What can hang from each mark:
gosobar: tuvar
kelo: dakozu tuvar
kefan: tuvar
tuvar: fele gosobar kefan kelo rozoz tosipa
peno: tuvar
rozoz: tuvar

Each row was made from one small tree. The marks that hang from a mark follow it in brackets, in alphabetical order. Every link used is in the known rows. Write each row's tree.
(in the rows, 128 means zero)
Known rows:
tuvar{kefan tosipa}: [127 117 135 126 132 129  98 125 148 103 148 117 152 155 138 136 107 188
 148]
tuvar{fele kefan kelo}: [150 139 120 172 192 123  99  76 102  87 142 124  98  93 157 125 129 170
 148]
kelo{tuvar}: [123 155 170 186  98  96 181 107 120 148  99 125  75 141 156 166  85 101
  85]
kefan{tuvar{gosobar tosipa}}: [129 100 128 117 136 123 139 212 167 136 120 118 174 157  64 121 112 105
 132]
kelo{dakozu tuvar{gosobar kefan rozoz}}: [ 57 143 103 112  51 131 143 133 104 134 121 129 131 122 148 158 133 112
 147]
kefan{tuvar{fele gosobar rozoz tosipa}}: [ 86  90 107  76 129 134  96 216 135 116 131 120 180 110  76 101 150 129
 167]
peno{tuvar}: [149 116 152 200 103  95 181  87 105 130 114 175  88 158 184 153 126 128
 104]
kelo{tuvar{fele}}: [104 147 163 173 116 102 144 115 105 128 103 125  81 109 153 158  94 126
 108]
gosobar{tuvar{kelo rozoz}}: [165 149 124 134 138  94 172  17 107 164 124 144  51 109 151 122 130  81
  82]
rozoz{tuvar{gosobar tosipa}}: [155 147 156  70 102 134 140 174 163 172 109 106 138 160  87 112 114  97
 100]
kefan{tuvar{fele kelo rozoz tosipa}}: [122 109 110 123 181 129 119 151 125  98 135 120 158 104 108 112 148 132
 153]
peno{tuvar{kelo}}: [178 123 154 226 134 107 189  68 111 142 117 177  80 154 177 148 130  99
  80]
kefan{tuvar{kelo}}: [172 127 127 182 192  95 186 119 130 116 109 123 111 140 115 130 118  99
 117]
tuvar{fele gosobar kefan kelo rozoz}: [111 118 101 112 131 152  72 131 100 122 156 125 118  78 126  99 170 124
 150]
tuvar{fele gosobar kefan rozoz tosipa}: [ 66  94 106  51  91 165  31 186 125 112 164 118 178  99 105  98 162 177
 178]
gosobar{tuvar{fele kefan rozoz tosipa}}: [ 94 124 116  74 116 121  64  62 105 102 147 133 113  93 152 112 148 195
 153]
kefan{tuvar}: [143 120 127 157 159  81 177 136 128 103 104 125 120 146 122 137 115 128
 142]
gosobar{tuvar{kefan tosipa}}: [136 132 135 116 126 110 108  57 137 123 138 133 110 138 139 128 108 172
 116]
rozoz{tuvar{gosobar kefan tosipa}}: [139 142 153  66  95 143 102 163 155 138 121 103 148 159 105 110 135 141
 126]
rozoz{tuvar{kefan}}: [153 164 154 104 120 102 136  87 115 108 107 106  96 145 162 130 134 164
 136]
kelo{tuvar{gosobar kefan rozoz tosipa}}: [ 64 128 159 117  43 155  92 166 132 149 136 117 140 141 125 139 129 122
 106]
rozoz{tuvar{gosobar kelo tosipa}}: [186 154 157  96 135 148 149 154 168 184 117 107 129 155  84 111 117  70
  76]

Which tree is each row?
[124 130  73 109 114 146 134 115 114 139 151 130 132 111 130 121 158  92
 151] : tuvar{gosobar kefan kelo{dakozu} rozoz}
[132 105 116 118 143 142 138 190 153 149 134 122 169 138  71 106 145  71
 117] : kefan{tuvar{gosobar kelo rozoz tosipa}}
[134 105 146 195 146 148  94  94 113  91 146 166 134 133 174 131 147 182
 124] : peno{tuvar{fele kefan kelo tosipa}}
[103 113 124 112 152 138  57 135 130  77 150 118 157 116 139 127 119 224
 174] : tuvar{fele kefan tosipa}
[176 158 123  82 139 148 167 152 167 175 113 112 144 150  87 117 116  70
 102] : rozoz{tuvar{gosobar kelo{dakozu} tosipa}}
[184 172 154 131 150 116 145  68 118 121 112 106  89 139 155 123 137 134
 114] : rozoz{tuvar{kefan kelo}}
[ 92 103 109  94 149 115 108 168 119  85 128 119 164 110 113 115 144 163
 178] : kefan{tuvar{fele rozoz tosipa}}
[176 137  91 147 153 126 198 135 150 180 123 135 118 130  95 133  99  40
 106] : tuvar{gosobar kelo{dakozu}}
[130 137 125 123 141  92  99  36  97  97 127 137  75  96 158 125 126 190
 143] : gosobar{tuvar{fele kefan}}
[158 157 148 102 171 144  88 104 129 101 128 103 131 122 137 111 139 174
 135] : rozoz{tuvar{fele kefan kelo tosipa}}
[130 122 120 124 140 157 100  95 131 118 166 119 145 128 148 122 148 143
 130] : tuvar{kefan kelo rozoz tosipa}
[112  94 119 104 154 129 105 220 155 115 123 117 178 129  65 112 123 133
 154] : kefan{tuvar{fele gosobar tosipa}}
[138 141 147  56 119 138 107 184 151 152 110 108 143 129  89 105 122 124
 125] : rozoz{tuvar{fele gosobar tosipa}}
[137 117 109 165  90 132 186 107 106 165 127 182 111 136 159 137 160  64
 105] : peno{tuvar{gosobar kelo{dakozu} rozoz}}
[ 97 114 119  90 101 136  86 120 126 106 157 120 154 134 155 126 143 183
 160] : tuvar{kefan rozoz tosipa}
[165 133  96 168 196  95 203 117 129 109 107 130 130 135 118 141 114  99
 142] : kefan{tuvar{kelo{dakozu}}}
[133 120  82 120 148 119 182 159 127 135 120 129 146 121  94 120 148  64
 144] : kefan{tuvar{gosobar kelo{dakozu} rozoz}}
[167 112 158 210 134 133 166  98 136 145 132 172 119 165 157 145 123 110
  78] : peno{tuvar{kelo tosipa}}
[ 85 145 108 133  99 119 160 157 118 144 103 132 121 105 120 160  97  99
 136] : kelo{dakozu tuvar{fele gosobar}}
[195 166 153 116 133 124 175 126 143 179 101 114  91 142 102 111 124  56
  78] : rozoz{tuvar{gosobar kelo}}
[ 71 144 113 115  79 125 171 129 125 144 117 131 144 131 151 170 106 109
 127] : kelo{dakozu tuvar{rozoz tosipa}}
[ 95 139 171 163  93 130 113 124 136 119 125 113 127 153 149 160  97 157
 107] : kelo{tuvar{kefan tosipa}}
[153 114 134 139 143 169  97 161 172 150 157 118 159 151  86 115 117 110
 103] : tuvar{gosobar kefan kelo tosipa}
[ 63 151  99 119  96 108 161 108  85 118 107 133 110  89 170 165 118 124
 156] : kelo{dakozu tuvar{fele rozoz}}
[137 118 133 187 125 118 148  73  77 120 130 174  83 107 189 132 166 121
 116] : peno{tuvar{fele kelo rozoz}}
[139 122 125 147 191 154  69 111 136  89 156 117 148 108 133 122 121 186
 147] : tuvar{fele kefan kelo tosipa}
[106 131 172 147  74 138 143 182 161 181 116 121 129 155  97 148  83  79
  72] : kelo{tuvar{gosobar tosipa}}
[142 112 117 183 156 140 150 103 121 118 132 176 140 128 161 146 130 139
 126] : peno{tuvar{fele kelo{dakozu} tosipa}}
[ 79 110 102  76  89 136  59 152  91 108 149 122 126  86 132 103 167 163
 182] : tuvar{fele gosobar kefan rozoz}
[ 97 100 120  88 122 159  41 193 148 111 155 116 177 117  92 109 124 182
 165] : tuvar{fele gosobar kefan tosipa}
